Known rows, with every step that occurs:
fepa > fofir > fabi: [ -1 -40 -10   8  -7 -11  -5 -33   2  24   1  -5  15  37   1   0  -8 -15
   8  32  11  27  22  30  12  28 -13  22 -30  -3  27 -15   9  34  29  -6
 -21  -9  -8  -8  -8  18]
fepa > zuzes > zusus > tovid > vabu: [-14 -27 -23  40 -38   1   7 -12  -1  11  -8 -24  32  29 -15  10  24  -5
  -4  47  34  24  40  15   0  60  15  30 -51  -3  31 -25   2  17  26  19
 -30  -3   0  16 -14  16]
zusus > fofir > fabi > fupi: [ -3 -33 -15 -15  -7 -11   9 -18  10  14  -2   7  17  22 -16  13  -4   8
   6  30  21  21  22  38   5  42 -29  24 -57  10  30  -9   0  28  29  27
 -23 -16  17 -19  -4  17]
tovid > zusus > fofir > fepa > zuzes: [-15 -31 -15  -8 -22  -6   2 -10  10  15  -5 -13  20  17 -10   4 -15  10
  19  48  23  25  31  14  -7  50  11  36 -58  16  21 -26   9   9  23  28
 -25 -22  17 -10   5  19]
fepa > zuzes > pazo > fupi: [ -3 -39 -22   1 -17 -14   4  -5   8   7   8  -6  11  20 -30  10   1  -1
  -6  57  34  26  32   9   6  67 -11  23 -31 -14  23 -33  -3  16  12  24
 -31  -9 -10  -1 -12  20]
pazo > fupi > vabu > tovid: [  1 -20 -20   0  -3 -10 -18   3 -13   7  13   2  18  14 -18  15  26   3
  -4  55  28  22  19  38  -3  60  -5  47 -25   3  35 -15 -10  14  19  29
 -29   8 -22 -13 -11  25]
pazo > fupi > zusus > zuzes > fepa > fofir: [  0 -74 -23   4 -12 -18  -4 -22  11  29   7   1  15  17 -57  -2   1  -9
   8  51  21  36  41  29   5  62  -8  28 -51   1  33 -36   0  36  20  33
 -35   5 -12 -19 -14  51]
zuzes > zusus > tovid > vabu: [-20 -25 -12  42 -18  13   3 -18 -13  11 -12  -8  35  34 -15   3  29 -14
  -7  51  29  19  26  17   4  49   6  29 -39  12  32 -24   1  20  24  20
 -27   5   2   9   3  16]
fupi > zusus > fofir: [ -7 -53  -6 -12  -5  -4   0   4   2  35  -4   3  17  17 -18  -9   4  -4
  -7  29   8   3  34  24   2  37  -5  30 -38  24  27 -30  -8  21  21  29
 -21  -8  16 -13   9  32]
zusus > fofir: [-15 -42 -10 -15  -6  -5   8 -10   0  23  -5   1  18  26 -14  -4   6  -6
  -2  37   7   3  26  24   6  38  -9  31 -31   7  29 -23  -8  14  24  14
 -19 -15   1 -13   7  22]
fabi > fupi > vabu: [  6 -21 -19 -25 -24  -3 -10   9  -2  22   2   9  13   7 -29  15  25  -2
   8  37  32 -11  17  34   0  50  -5  10 -26  11  25 -11 -14   8  12  19
 -31 -11  -5 -23 -20  25]
fabi > fofir: [-12 -38 -11  14  -9  -2  -1  -6   1  20  -8  -3   2  20 -11   5   5 -19
  -5  48  18  16  16  11  10  36 -12   8 -21   7   9 -19  -7  11   8   6
 -22  -5   0 -21  -1  22]
fabi > fofir > zusus: [-12 -42  -2  21  -5   1  -2   6   2  23  -3  -7   9  23 -13  10  -2 -14
   4  58  12  22  28   7   6  33 -18  17 -30  19   9 -16   9  11   9  27
 -35  -1  15 -26   5  23]
fepa > zuzes > zusus > tovid > vabu > fupi > pazo: [ -1 -26 -22  48 -33  -1  -4   3  -6  18  -8 -22  13  26 -45  20  13 -12
 -16  40  28  31  47  23   0  75   0  59 -52  -8  35 -34   0  -1  20  23
 -31   2  10  23 -25  14]
fabi > fupi > pazo > zuzes > zusus > fofir > fepa: [ -8 -48 -14 -13   5 -10   2   0   6  23 -16  -2  28  12 -58  29  -8  15
 -31  46  32  25  50  38   5  58 -19  39 -79  35  22 -27   0  33  11  53
 -22 -12  26 -13   9  20]
fepa > fofir > zusus > tovid > vabu: [-25 -35  -2  29 -28   6   2 -13  -7  27  -4 -11  32  38  -6   7  14 -11
  11  51  19  34  35  20   7  48  -8  45 -52  -1  30 -28  18  24  24  29
 -32   2   6   5  -5  21]
tovid > vabu: [ -5 -12 -18  13 -22   3  -2  -7 -17  18  -6  -4   8  24  -6  -3  25 -20
   7  48  21  11  15   4   3  49  -3  20 -25  13  22 -18  -3  16  19  -3
 -24 -11  -8 -12   2  17]
pazo > zuzes: [ -3 -38 -27  -5 -16 -13   1   2  -1  11   4 -10  15  25  -6   6  15 -10
  -6  43  25  12  22  19   3  50  16  17 -28  10  23  -7  -7  30  13   1
 -26 -12  -5 -21  -3  27]
vabu > fupi > zusus > fofir > fepa: [  5 -48  -8   3  -7   2 -10   7 -10  24 -11   5   5  11 -34   3  -8  -7
   0  42  20  24  31  28  -8  50 -11  65 -44  29  26 -27   1   5  21  40
 -18  -4  31 -26  17  27]
vabu > fupi > zusus > zuzes > pazo: [  3 -62 -12  -7 -14   9 -12  12   1  20  12  -2   1  14 -53  -6   1 -31
  -9  39  14  18  30  25   3  63 -10  37 -35  -7  30 -27  -3   8  14  24
 -36  -2  23 -11   4  36]
tovid > zusus > fofir > fepa: [-19 -29  -7  -9   0   4   0 -16   0  18  -7   1  22  23 -11  -1  -9   2
  17  53  18  19  18  14  -1  40   2  34 -47  28  22 -22   5  14  23  29
 -19 -14  17 -19  19  19]
zusus > tovid > vabu > fupi > pazo: [ -7 -14 -17  30 -22   4 -11   1 -15  21  -5   3   4  29 -36  12  20 -19
 -11  41  21  29  25  23   5  68  -5  54 -39  -9  36 -22 -13  -5  20  11
 -25   3   8   8 -10  15]
fupi > zusus > fofir > fepa: [ -7 -48  -1  -7   1   2  -6   4  -5  30 -11  13  22  14 -20  -4  -1   1
  -2  39  15  16  35  21  -5  33  -6  42 -50  31  22 -24  -4  18  21  38
 -16  -7  25 -18  26  23]
vabu > fupi > zusus > zuzes > fepa > fofir > fabi: [ 14 -65 -23  20 -15 -15 -15 -26   7  24  11  -4   3  24 -41   1 -16 -22
  13  35  11  45  37  40   5  53 -13  44 -58  -3  44 -19  13  31  36  21
 -34   1  10 -18 -15  43]
pazo > zuzes > fepa > fofir > zusus > tovid > vabu: [-30 -39 -21  35 -26 -14  -4 -17  -1  18   0  -8  38  40 -10  21  10  -1
   6  67  34  41  46  20  10  62   7  42 -78   4  42 -21  22  44  31  41
 -32   5   0  -1  -9  29]
fofir > fepa > zuzes > zusus > tovid > vabu: [-15 -21 -17  48 -29   8   2 -13  -9   5 -14 -14  35  24 -17  16  19   0
  -1  52  41  35  39  11  -9  56  14  39 -60   7  27 -19   8  14  27  30
 -28  -3  13  10   3  10]
pazo > zuzes > zusus: [ -1 -50 -23  14 -13  -7   3  -6  -2  10  -4 -21  23  26 -18   9  12 -14
 -14  51  26  11  29  21   4  48  13  19 -32  25  23 -18   2  36  12  11
 -30  -6  -3 -15  -2  28]
vabu > fupi > pazo > zuzes > zusus > fofir: [  1 -57 -18   9  -2 -13  -1   6   1  22  -9 -23  16  29 -52  20  -5 -11
 -33  41  15  20  48  41   9  67 -14  63 -52  21  34 -34   3  23  14  29
 -22  -8  14  -8  -5  27]
fepa > fofir > zusus: [ -8 -53  -5   5 -16  -6   0 -10   2  31   3 -12  16  29 -16   3  -6 -14
  11  51   2  14  30  16   5  33 -10  31 -28  11  23 -24  16  22  20  14
 -31  -3  -2 -11  -6  26]
zuzes > pazo > fupi > vabu > tovid: [ -8 -22 -14  -3  11  -3 -23   1 -12   3  15  10  23  17 -23  16  19   1
 -17  64  31  20  23  34   6  63 -19  45 -30  -5  37 -26  -7  16  19  39
 -26   8 -17  -2  -1  18]

Rows:
[  1 -32 -21   2 -25  -7  -3  -3  -1  12  -1  -3   9  14 -13   6   0   2
   9  45  23  19  27   9  -9  44  15  23 -35   2  19  -8  -7   4  20   9
 -25 -14   4 -14   2  13] -> fofir > fepa > zuzes
[ -4 -21 -19  -8  -3  -2 -24   3 -14  13  11   3  17  16  -6   8  23  -6
  -7  43  12   1  17  36  -1  44   5  37 -23   4  39  -7 -12  10  26  12
 -23   1 -15 -10  -6  17] -> fupi > vabu > tovid
[-26 -60 -13  22 -11  -8  -2 -26   6  20   6   9  31  36 -19  10  -3   1
  11  63  10  19  36  19   6  37   2  35 -46  -2  44 -20   8  23  38  39
 -30   9  -1   3  -6  28] -> zuzes > fepa > fofir > zusus > tovid
[ -9 -57 -27  -7 -11 -32  -7  -6  14  31   7  -1  15  17 -51  30 -16   7
  -5  58  18  24  46  26  10  59 -19  24 -72  16  31 -24  10  35  18  44
 -34  -6   4 -15 -23  34] -> fabi > fupi > pazo > zuzes > fepa > fofir > zusus
[ -8 -41 -39   5 -13 -24  -6 -12   2   5   5   6  15  23 -12  10  11  -3
   0  58  25  10  24  14   4  51  17  13 -36  12  36  -7  -8  32  26  11
 -24  -7 -13 -22  -4  30] -> pazo > zuzes > fepa
[-22 -37 -23  -7   6   5  -4 -18   5  -6  23  -8  14  18 -36   2  -2 -10
   2  69  20  45  13  24   3  74 -12  38 -50  -9  29 -30   7  25  19  37
 -41   3  -4  -3   2  30] -> vabu > tovid > zusus > zuzes > pazo > fupi
[ -9 -48 -28  -5 -12  -6   0 -17   5   9   8  11  11  22 -37  -5  13 -12
   9  48   7   9  23  17   2  49   8   7 -35  -9  41  -5 -14  16  34   9
 -34  -7 -10 -17   0  34] -> zusus > zuzes > fepa
[-19 -45 -31  10   2 -14 -14 -52  10   3  21 -11  18  30 -11   2 -19  -7
  21  54   3  48  20  36   7  46  -3  32 -71  -7  50 -14  20  41  48  16
 -31   0  -9  -4 -11  31] -> vabu > tovid > zusus > zuzes > fepa > fofir > fabi
[-11 -32  -4  17  -1   3  -8  -6  -5  15 -13   6   8  17 -13   8  -1 -11
  -2  56  26  28  16   8   4  32 -10  19 -30  14   5 -11  -3   8   9  18
 -17  -4  10 -28  15  15] -> fabi > fofir > fepa
[-24 -24  -9 -14  14  -2 -17  -8  -2  10  12  -1  35  21 -20  12   3   8
  -7  67  30  25  27  38   9  69 -24  58 -55   8  38 -42   8  22  21  60
 -24   1  -2  -1   3  23] -> zuzes > pazo > fupi > vabu > tovid > zusus > fofir
[-16 -33  -5  15  -5  -1 -10   0   6  12  -8  -2  10  16 -21  17 -15  -6
 -15  58  35  34  35   6   9  44 -15  18 -47  -8   9 -25   4   6  11  29
 -19 -11  16 -10   9   8] -> fabi > fofir > fepa > zuzes > pazo
[-24 -38 -38  -1  -1  -6  -9 -27   4  -3  20  -4   9  14 -24  -3   0  -8
  17  63   3  24  12  19  -2  55  14  25 -54   2  45 -12  -1  18  38  20
 -36   2 -10 -10  -3  33] -> vabu > tovid > zusus > zuzes > fepa
[-17 -26 -18  36 -13  -2  -4   0  -6  21 -10 -10  38  38 -28  17  26 -10
 -30  43  32  30  46  24  11  63   6  36 -63   7  31 -23  -3  33  16  21
 -28   1   5  15  -3  18] -> fupi > pazo > zuzes > zusus > tovid > vabu
[  1 -39 -12  11 -21  14 -12  11 -12  22   4  -8   2  15 -48  -5  13 -37
  -6  44  26  29  33  20   5  76 -18  43 -51  -1  28 -31   6  12  15  23
 -36  -5  22 -10   5  33] -> tovid > vabu > fupi > zusus > zuzes > pazo
[-14 -48  -8 -19  -5  10   0  -6   4  14  10   4  18  26 -38  -5   7 -22
 -10  43   8   9  24  19  11  50  -8  12 -33 -20  30 -16  -9  18  21  11
 -33 -11   2  -6  11  24] -> zusus > zuzes > pazo
[ -2 -12 -11 -23 -11  -6  -9  -9  13  23   3   0  29  22 -12  14   1  12
  23  33  33  12  24  46   3  49 -18  23 -63  22  31 -13  11  26  26  39
 -32 -19  18 -20 -13  25] -> tovid > zusus > fofir > fabi > fupi > vabu
[ -4 -17 -16 -21   1 -10 -16  -6   0  11   8   6  25  15  -9  23   6  17
  -3  30  22  22  26  64   3  49 -29  46 -68   6  46  -4   1  26  34  40
 -22  -7   7 -12  -8  15] -> zusus > fofir > fabi > fupi > vabu > tovid
[  0 -62 -27  17 -11 -30 -15  -3   3  28   7 -11   5  29 -48  25 -20 -11
  -4  62  13  32  50  25   8  64 -11  56 -54  11  38 -26  15  26  21  30
 -33   1   4 -12 -19  34] -> vabu > fupi > pazo > zuzes > fepa > fofir > zusus
[-10 -23 -15  41 -34  10  -1   6 -15  10  -1  -8  11  30 -14  13  21 -16
  16  58  23  35  23  15  -3  65  -3  61 -41   5  35 -15  11   2  22  35
 -40   6  18  -6  -3  21] -> fofir > zusus > tovid > vabu > fupi
[-16 -18 -16  -3   7   0 -25  -6  -7   2  20   2  23  18 -19  13   9  -1
   1  73  34  22  16  29   4  67 -11  41 -36   8  32 -33   5  18  16  44
 -32   7 -11  -2  -5  24] -> zuzes > pazo > fupi > vabu > tovid > zusus
[-14 -45 -15  30 -21   3   4 -10   3   3  -6  -8  34  22 -20  14   5   8
  -6  47  28  26  37  20  -9  43  23  34 -47   2  30 -15  -1  12  26  29
 -29   0  12   8   3  13] -> fofir > fepa > zuzes > zusus > tovid
[  4 -25  -9  17 -16   6 -12   8 -22  25 -18  -2   5  13 -27   3   6 -14
   0  48  32  34  33  19  -6  61 -19  70 -58  35  24 -32  10   9  20  41
 -18  -5  33 -24  20  23] -> tovid > vabu > fupi > zusus > fofir > fepa
[  7 -46 -17   8 -12  -9  -4   4  -2  23   4   6   9  12 -28  -3  13  -7
   2  48  27  22  25  14  -6  53  -3  26 -21  22  16 -28 -11  22   7  28
 -33   3  -1 -21  -2  37] -> pazo > fupi > zusus
[-11 -50  -7   4  13  -7  -4   1   0  26 -14  -5  36  27 -42  18  -7   5
 -33  43  19  25  54  30   7  47  -7  47 -68  30  25 -23   2  32  16  37
 -17  -9  19  -6  21  17] -> fupi > pazo > zuzes > zusus > fofir > fepa
[-16 -25 -29   1  -2   1  -9 -17  -6   2  15 -10   3  16   3  -1   1 -10
  12  59   6  17   2  14  -4  43  10  29 -28  19  28 -19   0  13  26  11
 -28   1  -7  -6  -2  22] -> vabu > tovid > zusus
[  7 -13 -24  24 -29   1  -5  -3 -21  12  -6 -12 -10  22 -18   3  20 -29
   8  53  28  18  12  11   0  64  -9  43 -22  11  25 -23   1   3  16   2
 -27  -6  -2 -19  -8  19] -> tovid > vabu > fupi
[-22 -23 -10  61 -25   5  -1  -9  -3   7 -24 -21  29  22 -17  22   9  -4
 -12  57  49  51  43  13   2  55   0  37 -67   4  13 -24  12  12  16  39
 -25   1  18   2   1   9] -> fabi > fofir > fepa > zuzes > zusus > tovid > vabu
[  2 -49 -22  18 -28  -9   6  -8   5  14  -2 -24  16  20 -22   6   4  -9
  -5  43  19   4  35  11  -2  44  11  17 -27  11  23 -24   0  16  21   7
 -33  -9  -4  -2 -15  22] -> fepa > zuzes > zusus
[ -3 -46 -26  13   5 -36 -18 -27  10  26   4   6  21  40 -22  17 -17  -2
 -11  40  15  37  44  32  19  42 -10  23 -65  -4  39 -12   5  50  33   8
 -19  -7 -11  -5 -14  24] -> fupi > pazo > zuzes > fepa > fofir > fabi
[-19 -15 -16  23 -27   8   0 -11 -12  14  -6   5  23  31  -2   3  34 -13
   3  44  26  21  18  16   5  51   7  26 -37  -6  32 -14 -10  11  24  10
 -24  -1  -2   2   2  17] -> zusus > tovid > vabu
[ -9 -38 -12   0   1  -2   0 -13  -4   8   6   9  15  25 -31   5   8  -8
  -8  65  29  20  19  10   8  57 -20  23 -20  -2  21 -31  -9  19  12  25
 -27  -2 -10  -9   5  21] -> zuzes > pazo > fupi
[  7 -24 -19  -7  -1 -13  -8  -7   8  21   5  16   5  20 -31  15  -4   1
  -2  29  12  20  22  28   6  42 -27  13 -47   5  23  -3 -12  19  26  10
 -31 -11  11 -10 -11  14] -> fofir > fabi > fupi > pazo
[ -2 -45 -11  18  -9 -15   9 -17  13  16  -6 -23  32  34  -8   9 -11   4
  -6  30  16  25  49  33   3  39 -11  36 -58   8  34 -20  13  30  35  21
 -27 -14  11   1  -5  15] -> fepa > zuzes > zusus > fofir > fabi
[-27 -31 -20 -11   5  -2  -1 -18  -1   9   7 -12  15  19  -1  -1  -6   0
   6  52   3  18  12  26   0  46  -3  45 -46  19  34 -29   3  16  30  26
 -21  -5   5  -3   5  21] -> vabu > tovid > zusus > fofir
[ -4 -47 -30  16  -5 -33 -10 -36   7  12   5  -2  23  38  -2  14 -10  -5
   3  47  26  35  32  30  13  41   0  20 -55   1  40  -9  12  55  35   7
 -21  -7 -13 -16 -13  26] -> pazo > zuzes > fepa > fofir > fabi
[ -8 -27 -15  33 -22   1  -3  -2  -9  20  -2   6  23  22 -17   3  33  -5
   3  47  42  42  29  17  -1  68   0  38 -46  13  23 -30  -6  21  14  39
 -33  10   5  -3  -1  33] -> pazo > fupi > zusus > tovid > vabu
